Each row was made from one walk, in order. Every step used is in the known rows, and no mark comes twice. Write each row's walk.
Known rows:
losare-sasa-zafa-biza: [ 16 -13  15  -7  -1   8  12  -2   9   8 -19  -6  -7   9  12  -4   7 -10
   6  -7  -6   1 -15  11 -17  -4   5  -5  14  -5   4  11  -5   1   1   0
 -15 -12  11   5  -2  11  -6]
dapes-kifo-kekas-biza-rugiz: [  6 -26 -12  -9  16  -1  -4   0  20  -6  -6   2   5  11 -21 -11 -26  -9
  -7  -1 -32   1  13   9 -28  -3  12  12  -9 -30  -3  -1  -6  23 -13  -4
 -10   8 -30   1   5  16  12]
biza-rugiz: [  0   0  -2   0  -1   1   2  -3   3   8   2  -8  -3 -10  -6  -7 -12  -1
 -12   2 -16   3   1   2 -10  -7   1   2   0 -12  -2   0  -7   8  -7   3
  -2  -5  -4   6   1  11  -3]
dapes-kifo-sisi: [ -5   5   2  -2  13  -2  -7  -3  14 -11   5  16  -1   7 -19  -2 -16 -10
   1 -15   5   2  -5   4  -7  14   6  13  -9 -12  11   1   4   8 -27  -1
   0   7  -5 -16   5  -1  -1]
biza-rugiz-sasa-zafa: [  0  -9   9   1  -3  -1   2  -4   7  15   0  -7 -12   2 -13  -8  -5  -2
 -12 -10 -24   8 -15   6 -22 -10   7   0  19 -16   4  -3 -16   6   5   9
 -22   8   5  21  -7  18 -14]
sisi-relaf: [ -2  -2  -1  -6  -1  16  -4  -5  -2  12   1   2  -4   7   6 -14  -4   3
   0  -6   2  -7  -2   1  -9   3   3   3   6   3 -13  -2   7 -16 -19  -1
   6  11  -1  11  -4  -3  -1]
samob-losare-kifo-kekas: [ 11 -19  -9 -29  -4 -13 -18   0 -10  -6  -7  12   3  32 -23 -11  -8  -3
   4  -2 -22   8   1 -16 -11   8  -4  -6  12 -22   3   4 -14  13 -17  10
 -14  -3 -10 -23   3   5  -3]
losare-lomim-zafa-biza: [ 23   1 -31  -3   1  20  -8  -3  -1  -3  -7  -8  -8 -12  19  -2  20  -7
   6 -10   7 -17  -1  -4 -15   2   4  -8  16 -10   3  -1 -12  14  -9 -11
 -19 -25   5  -1  16   8   9]
samob-losare-sasa-zafa-kifo-kekas-biza: [ 26 -31   3 -39   2  -3   3   0  10  -6 -25  13  -3  47  -6  -5  -1 -17
   7  -4 -33  14  -6  13 -34  22   7  -7  23 -18  11  11 -18  17 -26  -3
 -34   0  -9   6 -15  14 -10]
lomim-zafa-kifo-losare: [ 19  15 -18  -7   0   4   9  -9   2  -4   2  13 -12  -5  -4   0  -6  -3
   2   0 -26  -4  -1  -6 -11  21   5   0  17  -9  10   3  -3   6 -31 -13
 -37 -22   1   8  -3   6   7]
zafa-sasa: [  1  -8  21  -2  -2  12   2  -2  11   0   7  -2 -13  20   6   2  -3  -1
   0  -6   4  13   0   3  -6  -2  -6   3  -6   5  -2   3   2   3  -6  -7
   0   2   5   2   3   6   4]
biza-rugiz-sasa-zafa-kifo-losare: [ 14   3  -5 -15  -5   6   4 -10  15  10   1   3 -24  25 -19  -8 -12  -7
 -16  -6 -49  13 -11   5 -26  10  12   5  19 -25  10   4 -12  11 -29   5
 -35   3   0  23 -13  24 -14]
kekas-biza-rugiz-sasa-zafa-kifo: [ 16  -7 -19 -19   3   1   7  -2  24   9  -8  -2 -10  25  -7 -15  -7  -8
 -11 -10 -25   8  -4  25 -27  -1  16   1  21 -30  12  -3 -19  12 -10  -9
 -20  15  -2  41 -14  26  -6]
samob-losare-lomim-rugiz: [  9   3 -16 -12  -1   5 -33  -2  -1 -11   6  10 -16   7   4   6  11 -19
  11 -12 -32  -3   4 -10 -20  18  -4 -16   4 -13   6  -6 -19  30 -18   2
   2   1   4 -14   6   0  -1]
rugiz-sasa-zafa: [  0 -10  11   1  -2  -2   1  -1   4   6  -2  -1 -10  14  -7  -1   7  -1
   2 -12  -8   5 -15   4 -10  -3   6  -1  19  -5   7  -3  -7  -3  13   4
 -20  12   7  15  -8   8 -11]
samob-losare-biza: [ 12   9  -8 -24  -6   4  -4  -2  -3   0  -4  10  -3  27  -9 -18  -2 -11
   0  -1 -17   5   0  18  -9  17  -3  -8  11  -4   2   7 -15  23  -5   5
   8  -8  -9  -3 -12   1  -5]
samob-losare-kifo-kekas-biza-rugiz-relaf: [ 13 -22 -24 -40   0  -3 -18  -5   2   0 -14   7  -3  42 -30 -30 -32  -2
 -16   1 -48  12  10  11 -36  -5   8  -5  14 -53  -5  -3 -28  18 -13   8
 -17  22 -19  27   0  14  -1]
losare-biza-rugiz-sasa-zafa: [  6 -12  -1  -8  -3   0   4  -5   7  20  -7 -11  -9  15 -12 -24 -13  -7
 -12 -13 -25   1 -14  23 -25  -4   8  -5  23 -26   4   3 -21  18   7  14
 -16   0  -2  24 -14  23 -12]
nobem-kasos-sisi-relaf: [-13  -3   8  -7  -3   1 -35  -1  -4   2   1   1  -9   8   6 -26 -31   6
 -27  -5  14  -7 -18   2 -16  -3  -2   3  -4  12 -20   0   3 -14  14  13
   5  21   8   7  -2   7  -9]
sasa-zafa-biza-rugiz-relaf: [ 11   4 -12  -7  -1  17   6 -11  11  21  -9 -11 -14   2  -7 -25 -22   2
 -20   5 -32   2 -17  13 -24 -12  13   4  22 -28  -6  -1 -14   3  12  -1
 -14  16  -4  40   1  10  -9]
lomim-rugiz-sasa-zafa-kifo-kekas: [  9 -33  -7  -8   6 -17  -5  -5   7   4  10   5  -8  17 -11  -3 -16   0
   9 -19 -36  -1  -8 -14 -31  21   9  -6  19 -20   7   0 -12  13   6  -6
 -31  26   3  13   3  13  -4]
sasa-zafa: [  2   0   5   5   2  -2   0  -2   2   7 -10  -1  -2  -8  -2  -2  -2  -2
   1   3  -8  -1 -18  -1  -2  -3   2  -2  19  -2   6   1   0  -1   2   5
 -19  -3  -2  -1  -8   2 -10]
sasa-zafa-kifo-kekas: [ 16 -20 -13 -13   2  -9   2  -4   3   5 -10   2   2  12  -6  -5 -12   2
  -2   3 -14   2 -14 -16 -13  19   5   2  20 -15   6   7  -1   3  -9  -4
 -32   1 -10  -4  -5   7  -7]
samob-losare-kifo-zafa: [ 11  11  -8 -30  -3  -4 -16  -3 -11  -6  -9  21   8  18 -21  -7  -8 -10
   4  -2 -11  10  -6  -5 -10   6  -1  -7  11 -20   4   5 -13  12 -24  15
 -21 -19 -12   7  -1   4  -7]
kekas-biza-rugiz-relaf: [  1  -4 -16 -10   3  11   1  -3  12   5  -9  -6  -6   9  -7 -21 -24   2
 -20   4 -26   3  11  28 -23 -12  12   1   1 -31  -7  -9 -17   4   3  -1
  -2  24 -10  46  -3   9   3]
kekas-biza-rugiz-sasa-zafa: [  1 -10   0  -7   3   4   1  -3  16   8 -11  -9  -7   9 -10 -11  -8  -7
  -9  -7 -28   6  -5  27 -27 -21  13  -2  18 -20   7  -5 -19  10   1   4
 -22  13  -5  33 -11  25  -9]
losare-sasa-zafa-kifo-kekas-biza: [ 21 -42   0 -24   5  -7   9   0  13  -1 -28   0   4  32   6  -2  -8 -10
   6  -5 -15   4  -2  11 -28  13  10  -6  16 -23   9  10  -8   6 -19  -2
 -34  -1  -6  11 -10  18  -1]
zafa-kifo-losare-samob: [ 19  16 -17 -15  -4  -2   3  -9   8  -2  -2   9 -15  31 -14  11 -15  -8
   2   0 -16 -11   5  -8 -22  27   3  -2  -2 -32  -1  -2  -1   0 -41   0
 -10 -13   5  -6  -6  11   0]
kasos-sisi: [ -7  -4   6   0   1  -2  -3   6   6  -6   2   7  -9   0   0 -13 -14   5
 -15   5   0  -2 -12   2  -3   4  -6   3  -4  -2 -11  -1 -12  -3  16  -3
   4   4  -3  -6  -1   4  -5]
kasos-nobem: [ -4  -4   4  -1   4  -5   4   0   4   8   1   9 -11   2   2   3   5   7
  -5   5  -2   1  -6   6  -2   8  -5   0  -1  -8   2   2   4  -3  16  -2
   6   4  -2 -22  -2  -8   2]
zafa-kifo-sisi-relaf: [  3   8 -15 -22   3  16  -3  -9   5   6   4  11  -4  19   0 -17 -16   0
  -5 -16  14  -4  -5   4 -15  22   7   7   9  -7  -1   4   6 -13 -54  -7
   1  16   1  10  -4   2  -7]
sasa-zafa-kifo-sisi: [  7   9 -10 -12   6  -3   2  -6   8   2  -7   8  -1   5  -8  -4 -14  -6
  -5  -7   5   1 -20   1  -9  15   7   2  23 -12  20   7  -1   3 -34  -2
 -25   4  -1  -2  -8   8 -17]
kekas-biza: [  2  -2 -11  -7   5   3   0   4   9  -6 -11   0   5   7   4  -2  -4  -6
   2   2  -4  -3  12  21  -6 -11   6  -2  -1  -3   3  -2  -3   4  -3  -5
   2   7  -9  12  -4   6   6]
losare-biza: [  7  -3 -10  -9  -2   2   1   0   1   6  -6  -2   4  11   1 -17 -10  -5
  -2  -4   0  -5   3  17  -3   7  -1  -5   4  -9   1   7  -4  12   2   5
   7  -9  -5   3  -7   5   2]

Write each row's walk:
[ 12   2  13 -32  -4   7 -14  -5   0  -6  -1  19  -6  37 -15  -4 -12 -10
   3  -8 -10  23  -6  -3 -16   4  -8  -4   6 -15   1   9 -11  16 -31   7
 -20 -17  -8   9   1  10  -4]
samob-losare-kifo-zafa-sasa
[  1  -4  24  -7   3  19   1  -5   3  -4   2   4  -1  10   2   6 -14  -3
  -1  -4   4  16  -6   4 -14  -3  -5   4  -8   5  -8   6   3   4 -15   2
 -22 -10 -10  23   5   9  -1]
kifo-zafa-sasa
[ 15   7  -8  -4   0  13   6  -7  11  18 -10 -14  -7 -11  -4 -15 -12  -5
 -11   5 -24   0 -14   7 -16 -17   8   1  20 -11   1   5  -8  12  -2  -1
 -14  -7  -6  10   1  16  -9]
sasa-zafa-biza-rugiz
[ 11  -6   1  -6  -2  10   5  -2  11   8  -3  -6 -12  22  -1  -7   8  -2
   1 -13  -7   4 -14  12 -15  -9  11   1  19  -4   3   2  -9   1  17  -5
 -14  12   7  21   0  12  -7]
rugiz-sasa-zafa-biza
[  7   0 -12 -15   4  -6  -9  -2  -8  -3 -11   8  15   3  -9  -5 -14  -2
   2  -3   5   2  -4  -7  -3  -4   0  -5   4 -24   2   5  -4   1 -19  14
 -22 -19  -9  14   4   8  -2]
losare-kifo-zafa
[ 14  -5  -6 -12  -2  -6   6  -1  12   6   2   5 -13  29  -5  -6   7  -2
   1 -15  -5   7 -15   2 -12  17   9   2  22 -17  11   1  -9   0   2  -8
 -18  12  11  22 -11  10  -7]
rugiz-sasa-zafa-kifo
[ 21   7 -15 -40  -6  12  -8  -8   0   1   0   9  -5  36 -29 -18  -9 -10
  -7 -16 -26  19  -2  10 -32  -6   7  -2  12 -32  -1   5 -29  25 -17   8
 -18  -7  -7  34   8  25  -7]
samob-losare-kifo-zafa-biza-rugiz-sasa
[ 21  -1  17 -23  -8  15   9  -6   8  12 -15  -2 -18  16  -7 -13   1 -19
  -4  -3 -37  15 -16  14 -32  -3   5  -6  22 -11   3   9 -23  22 -13   4
 -18 -15   4   4  -5  18 -17]
samob-losare-sasa-zafa-biza-rugiz
[ 25   2 -16 -35  -9   0   4  -5  12  16   1   9 -18  45 -21 -31  -6 -16
 -12 -14 -37  15 -15  22 -30  27   8  -5  33 -32  10   7 -30  32  -9   2
 -14   0  -2  24 -22  21 -17]
samob-losare-biza-rugiz-sasa-zafa-kifo
[ 24  13 -28 -16  -1   5  11  -9   2   3  -4  10  -8   7  -3 -17 -13  -8
   1  -3 -27 -10   1  10 -14  30   4  -5  21 -17  11  10  -8  18 -31  -6
 -29 -30  -5  11  -9  11   9]
lomim-zafa-kifo-losare-biza
[ 14 -31  -7 -15  -1  -6   5  -7   6  12   0  -4  -7  24 -18 -10 -15   1
 -12 -11 -30  10 -11  -9 -30  11  12   4  21 -29   5   2 -15  11  -6   2
 -36  12  -6  19  -4  25 -11]
biza-rugiz-sasa-zafa-kifo-kekas
[ 16 -34 -16 -24   6  -5   1   0  14  -2 -11   2  -1  41  -7  -7  -6  -1
   2 -11 -19   5  -3  12 -27   7  14   1  20 -22   8   2 -10   6  -3  -8
 -33  22 -11  25  -8  20  -2]
rugiz-sasa-zafa-kifo-kekas-biza
[ -6 -11   5   4   3  -8  -7  -1   4  -2  19   3  -9   4  -5   3  -5  -1
   9 -22 -21  -2   7   2 -17   3   3  -8  -2  -7   1  -7 -14   9  14  -3
   1  23  15  18   7   6   2]
lomim-rugiz-sasa
[ 26  -1 -37  -6   1   3  -7  -3   1  -4  -2   3  -9  -3  17   1  20  -7
   6 -13   9 -13  -1 -16 -11  28   3  -7  19 -24  11  -2 -12  13 -23 -13
 -26 -24  10   3   5   6   8]
losare-lomim-zafa-kifo
[ 15  -6   5  -2  -3  28 -17  -9   4  -9  -2   0 -28  11  14  12   7 -12
   4 -10 -20   2  -1  -8 -21   8  -6  -5   6  -7   6   2  -5  15 -41   0
 -39 -30   5  -8   8  15   7]
kifo-losare-lomim-zafa-sasa
[ 13   0  -8  -3  -2  12  16  -6   4  11  10 -10 -13  -9  -7 -14   0   2
  -6 -15 -17  -3   0  10 -28 -10   9   0  17 -11  -2  -4 -22  13  11 -13
 -21  -3  10  32  14  23   6]
lomim-zafa-biza-rugiz-sasa
[ 25 -39 -42 -22   5   7  -9  -3   7  -6  -7  -7  -8  21   2  -7   3  -5
  -6 -21 -21  -6  14   2 -45  12  13  -4  17 -44   6  -6 -29  25 -24  -9
 -44  -2  -7  27   9  33   9]
losare-lomim-zafa-kifo-kekas-biza-rugiz-sasa
[  7 -10  24  -5   5   3   4  -2  17 -10  -5  17 -17  29  -8   5  -4 -20
   6 -11 -30   8   3   5 -14  21   4   8 -16 -19   5   7   3  10 -31   6
 -10 -14   4 -11  -4   5   9]
dapes-kifo-losare-sasa
[ 17 -29 -25 -17   6  -3  11  -4   8   1   1  -2  -2  13 -13 -13 -14   3
  -5 -15 -27  -1  12  10 -42   6  14   0  18 -28   3  -4 -23  17  -9 -16
 -40   7  -8  36   5  30  10]
lomim-zafa-kifo-kekas-biza-rugiz-sasa
[  5 -11  30  -3  -3   5   3  -7   2   2 -21   2 -14  11   1   6  -3 -14
   3  -2 -35   5 -15   5 -16   2   2  -5  11  -6  10  11  -2  -1 -28  18
 -37 -19   5  -5 -13  11 -12]
kifo-losare-sasa-zafa
[ 11   1  -6  -8   1  -4  -6  -8  15   1  10  13 -23  18 -11   1 -14 -10
   6 -16 -55   3  -8  -1 -26  19  10  -5  18 -20  15   1 -10  13 -17  -3
 -29  14   7  17  -7  14  -5]
lomim-rugiz-sasa-zafa-kifo-losare
[ 25  11 -24 -21  -3   7   6 -12  14  16 -14   0 -12  16 -12 -23 -30 -14
 -16   5 -49   2 -11  15 -22  17   9  -1  24 -31  12  13  -9  23 -37   9
 -25 -22 -14  11 -21  23 -10]
sasa-zafa-kifo-losare-biza-rugiz
[  6 -10  -5   0   1   8 -32  -8   7  -5  -2   2 -25  12   1  10   2 -18
   7 -19 -53  -5  -6  -6 -29   7   6 -14  15 -23  13  -4 -15  18 -22  16
 -33   3   7   2  -1  17  -9]
kifo-losare-lomim-rugiz-sasa-zafa
[  8  -5   1 -12  -6   9  -1 -10   8  16  -9  -7 -17  23 -19 -21 -22 -12
 -15  -6 -53   5 -11  24 -28  -4   8  -4  21 -24   7   6 -17  20 -15  22
 -30  -7  -8  20 -18  29 -14]
kifo-losare-biza-rugiz-sasa-zafa
[ 14   8 -13   2   2   9  13  -4   0   3  -1  -2  -4 -21   6  -7   3   2
   6  -3   0 -11  -4   2 -10  -4   6  -2  17   3   0   0  -7   6   7 -17
 -17 -16   4  10  12   4   9]
lomim-zafa-biza
[ 18  -4  16 -12  -5  20  10 -11  12  12 -21  -9 -19   8  -2  -6 -13 -16
 -10   0 -48   7 -11  15 -30 -10   7  -2  13 -14   4  14  -9  13 -30  12
 -32 -23   1   5  -4  26 -11]
kifo-losare-sasa-zafa-biza-rugiz
[ 10 -41 -13 -22   5 -14 -10  -2   9   8 -20 -10   4  27 -22 -18 -21  -3
  -7 -11 -34   4  -2   8 -32 -23  12  -6  23 -47   7  -2 -23  10  -8  13
 -38  10 -13  18  -3  34  -4]
losare-kifo-kekas-biza-rugiz-sasa-zafa
[ 15 -32 -23 -27   3   0   4  -1  15  -1   1  -6  -2  38 -14 -10 -15  -1
 -11 -10 -25  11  17  15 -34   5  12   4   2 -30  -1  -1 -17  16 -12  -8
 -16  23 -13  31   1  29   5]
zafa-kifo-kekas-biza-rugiz-sasa
[ 21   6 -17 -22  -2   1   3 -11  25   7 -15   1 -21  42 -24   0 -23 -15
  -7  -6 -44  -5   0  20 -49   5  16  -3  16 -50   6  -7 -20   8 -40   3
 -31   1   0  28 -17  35  -9]
kekas-biza-rugiz-sasa-zafa-kifo-losare-samob
[  9  -7  -9  -5   4 -14  -1  -3  15   6  11   8 -14  11  -5  -3  -6  -7
   9 -22 -29  -2 -10  -3 -21  20   9  -7  21 -20  13  -3 -14  11   6 -12
 -15  20  14  24  -4   9  -4]
lomim-rugiz-sasa-zafa-kifo
[ 18   1 -17 -22   0  11   3  -7  24   4 -10   3 -19  32 -16 -10 -16 -14
 -13  -3 -53  12  -1  26 -32   1  17   3  20 -30  15   1 -15  15 -32   0
 -33   8 -10  36 -17  30  -7]
kekas-biza-rugiz-sasa-zafa-kifo-losare
[ 19 -33 -17 -24  -2  -5   7  -6   8  17  -5  -9  -5  35 -15 -26 -23  -2
 -14 -14 -29   5  -9   8 -34  19  10  -1  25 -38   3   9 -20  22  -3   7
 -29   5 -12  21 -10  30  -9]
losare-biza-rugiz-sasa-zafa-kifo-kekas
[ 16  -4 -17 -27  -1   8  -2  -6   4   6  -3  -5   2  20 -17 -16 -15  -3
 -10 -16 -10   8   2   8 -25 -15   8   0   5 -37  -5   4 -19  13 -10   9
 -18  -8  -3  40  14  28  -2]
losare-kifo-zafa-biza-rugiz-sasa
[ 23   4 -33 -19  -3  15 -20  -4   9 -10  -6   5 -17  30   9   7  10 -14
  -4  -4 -19  -1   8  -9 -10  27   2  -1   0 -24  10   5  -2  13 -48   1
 -14 -13  -2  -8  -3  10   1]
zafa-kifo-losare-lomim
[ 17  -7   7 -20  -5   5   9  -4   9  -3  -6  10 -16  35   4   5  -1 -11
   1  -5 -22  11   6   5 -13  26   2   0  -4 -15   7  12  -1   3 -41   2
 -14 -14  10   4  -7  10   3]
zafa-kifo-losare-sasa
[ 17 -24 -29 -24   8   2   4  -9  14  10 -18  -3  -3  24 -15 -25 -35   2
 -20   6 -41   4  -3  11 -37   5  17   4  24 -45  -2  -2 -17   8  -5  -6
 -35  26 -21  45  -8  17  -4]
sasa-zafa-kifo-kekas-biza-rugiz-relaf
[ 10   1  -5 -15   0  23   6  -8   3   4   3  -7  -2  10 -12  -8 -13  -1
 -13 -12 -14  11  -1  17 -28 -13  10   5  -1 -12 -10   3 -15  13  -1   4
 -19   0 -10  45  12  24  -4]
kifo-zafa-biza-rugiz-sasa
